What can hang from each mark
zusig: famu muvo padizo roru
segemi: famu padizo roru
mure: famu
roru: segemi
padizo: segemi
famu: mure
muvo: segemi zusig

Every row comes from one small tree of marks. The marks that hang from a mark follow it in brackets, in alphabetical order. Every link used is in the known rows. Which tree was each row made from?
Known rows
padizo(segemi(famu(mure) roru)): [ 28.7  -8.3   7.2  17.0  13.0  45.8 -15.4   5.8  32.1  33.4   9.7   1.3
  -8.8  45.8  48.0  -7.6  43.7 -47.5]
zusig(padizo(segemi(famu(mure))) roru): [  6.9  -4.3  19.9  39.8 -15.5  43.2   4.9  16.8   5.5  20.5  40.7 -16.6
  12.6  44.1  34.6  -3.6  68.3 -28.7]
zusig(famu muvo): [-18.2 -20.5   4.9  48.8  -1.4 -38.6 -35.1  -2.4  -7.3  -4.5  38.8 -45.6
  12.1   8.5  -9.9 -15.3  16.8  17.5]
muvo(segemi(famu(mure) padizo) zusig(roru)): [ 10.8  -0.3  21.2  27.1  11.7   4.5   0.8   1.4 -13.6  12.9  16.6  -3.7
   8.2  34.2  46.9  28.8  15.7 -47.9]
segemi(famu(mure) padizo roru): [ 17.4 -17.1  12.2   3.7  -5.0  26.0 -20.1  -5.2  18.2  50.9  16.4  15.9
 -11.0  33.8  34.4 -24.8  56.1 -21.0]
muvo(zusig(famu padizo roru)): [-20.2 -12.9  19.0  70.4 -18.9 -37.5 -19.4  16.4  10.9 -33.7  33.4 -44.1
  24.9   5.7   7.4   1.2  51.1  -2.8]
muvo(zusig(padizo(segemi) roru)): [-15.2 -11.2  30.3  50.2   9.0  19.3   8.4  13.1  10.8 -23.2  38.7 -50.5
   1.1  12.2  40.5  29.0  36.7 -24.8]
segemi(famu roru): [ 23.4 -23.7   8.4  36.4  11.0 -11.4 -22.5  -9.4  40.3   6.6   4.8  -4.5
  -5.4  18.2  21.9 -26.2  53.2 -12.8]
muvo(segemi zusig): [ -9.0  -3.8  25.2  40.1  52.7 -56.5   3.5  -2.3 -10.5 -15.9  -0.1 -39.7
 -16.0   0.9  32.8  48.0 -37.1 -22.6]
padizo(segemi(famu roru)): [ 25.8 -23.8   8.1  27.8  19.1  38.8 -23.5  -1.1  41.1   7.7  15.2  -7.6
  -6.2  29.3  43.1 -10.0  50.7 -38.5]
segemi(famu): [ 13.5 -22.1   1.4  41.3  18.5 -26.5  -7.3 -11.1  -4.6  17.8   6.4 -15.0
 -10.4  11.6   7.3 -13.8  31.5  -0.7]
muvo(segemi): [ -4.8  -2.3   7.3  40.1  41.6 -50.1  -6.6 -10.1 -16.3  -1.2  15.1 -36.1
 -14.5   0.5  22.9  21.4  -3.2  -8.9]
muvo(segemi zusig(roru)): [ -6.0   1.3  13.1  54.0  35.4 -47.2   1.8  -6.9   4.1 -39.7  10.9 -41.5
   3.0   3.5  40.6  36.8   4.0 -29.1]
muvo(zusig(famu roru)): [ -8.4 -11.8 -11.1  66.2   2.1 -43.0 -23.5   3.3  13.1 -38.0   9.5 -39.1
  17.5   4.2  14.8  -0.2  43.4 -13.6]
zusig(muvo roru(segemi(padizo))): [-16.1  -8.8  -7.5  13.9 -21.6  33.6  -8.2 -16.3 -31.2   9.4  54.9 -44.8
  20.9   4.0   9.1 -57.7  51.9  22.2]
padizo(segemi(famu)): [ 13.4 -21.4  -0.1  37.2  28.4  24.5  -9.2  -1.7  -3.5  18.6  14.5 -17.5
 -10.9  20.3  28.5   2.1  31.8 -26.6]
mure(famu): [-11.2 -19.2  -7.2  67.2  -1.1 -40.9  13.4  -0.5 -18.3   7.9  13.1 -31.4
 -14.8 -22.4   4.6 -17.9  27.2  -2.9]

Write each row's tree
[  8.6 -16.8  -6.8  13.4  -5.5  31.1  -5.9  -5.1 -38.3  51.5  12.9  -8.1
   2.1   6.5  10.0 -60.9  38.4   8.9] | roru(segemi(famu padizo))
[  6.7  -5.4  39.8  40.3  -1.2  39.4  17.3  22.6   6.1   7.4  24.8 -19.5
   9.7  43.5  41.6  20.3  39.5 -43.4] | muvo(zusig(padizo(segemi(famu(mure))) roru))
[-15.3   4.0  18.4  53.6 -13.8  16.9 -11.8  31.3   5.1  -6.0  36.2 -38.1
  21.8  32.1  35.2  21.2  38.1 -39.6] | muvo(zusig(famu(mure) padizo(segemi) roru))
[-13.5 -17.3  38.7   8.9  12.0   1.5 -37.5 -13.5  14.2   3.4  55.3 -33.1
   1.7  15.6  36.0   7.0   8.4  -4.9] | zusig(muvo(segemi(padizo roru)))
[  6.9 -14.4   6.4   7.0   1.4  10.2  -6.9  -7.5 -25.0  58.7  13.9   3.7
 -16.0  26.2  17.3 -14.3  33.8  -7.9] | segemi(famu(mure) padizo)
[ 15.3  -7.9  20.2  59.3  30.8 -33.3  -1.8  -4.4   8.4 -29.3   6.5 -23.9
  12.9  19.8  39.1  27.2  16.5 -39.8] | muvo(segemi(famu) zusig(roru))
[  9.4  -9.8  -0.2  36.7 -15.2  15.6  -2.5  -8.2 -11.9  -0.4  34.7 -34.7
  39.3  17.7   1.0 -66.3  53.0  11.3] | zusig(muvo roru(segemi(famu)))
[ 21.8   7.7  -3.2  30.3  -1.3   7.4  22.8   3.0 -15.9  12.9 -12.0 -13.7
  19.9  29.6  24.6 -37.6  29.3 -27.2] | muvo(zusig(roru(segemi(famu(mure)))))
[-12.7  15.4   8.8  48.2 -33.8  -8.8   4.1  29.6 -17.4   6.3  22.1 -35.5
  42.4  21.3  10.7 -36.7  40.0  -8.3] | muvo(zusig(famu(mure) padizo roru(segemi)))
[ 14.4 -31.7  10.5  16.3  -0.9  18.8 -32.4 -14.1  25.5  24.9  20.1   2.3
 -10.1  17.9  27.8 -26.3  63.0 -10.3] | segemi(famu padizo roru)
[-18.4   8.1  45.2  49.9   7.3 -53.3  -6.4  30.3 -17.7   9.8  20.8 -33.5
  11.8  23.7  22.6  41.2 -26.0 -24.3] | muvo(segemi zusig(famu(mure) padizo))
[  8.1   2.5  25.5  36.6   3.2 -15.5  -9.1  -4.7  -2.7   0.6  41.6 -25.7
  26.0  46.6  25.4   4.1  22.3 -21.7] | zusig(muvo(segemi(famu(mure))) roru)
[-18.2  -8.7  55.4  48.7 -14.5 -28.8 -50.1  17.5  28.3 -15.2  67.5 -46.8
  34.2  22.0  15.4   2.1  18.9   1.0] | zusig(famu muvo(segemi(roru)) padizo)
[-28.2 -10.0  59.3  38.8  11.7 -37.5  -4.8   2.2 -19.7   0.3  58.5 -58.6
   4.0   9.8  12.2  22.6 -14.1  16.6] | zusig(muvo(segemi) padizo)
[-21.1  -4.8  56.7  43.9  31.2 -49.8  13.3   9.7 -11.9  -9.8  19.8 -46.4
 -10.1   0.7  28.9  49.4 -28.7 -12.3] | muvo(segemi zusig(padizo))
[ -6.6   9.0  51.4  42.9  -0.8 -36.6 -22.6  32.1  24.5  -1.9  22.9 -23.7
  17.5  31.5  37.2  29.7  -3.2 -37.4] | muvo(segemi(roru) zusig(famu(mure) padizo))
[  5.6 -30.1  60.8  27.1  -8.0  50.1 -20.4  11.9  33.5  10.0  60.6 -27.8
  12.6  40.0  31.1  -7.9  40.5 -14.3] | zusig(muvo padizo(segemi(famu roru)))
[-25.8  -0.4  24.2  49.6 -43.6 -20.2 -23.5  14.5  -2.2   0.6  67.6 -44.2
  38.5  33.7  -3.7 -23.1  56.7  14.6] | zusig(famu(mure) muvo padizo roru)
[-27.7 -15.2  24.3  62.6 -37.4 -24.9 -32.6   9.9   8.2 -23.1  71.5 -54.8
  39.5  15.4  -8.4 -23.9  65.1  26.1] | zusig(famu muvo padizo roru)
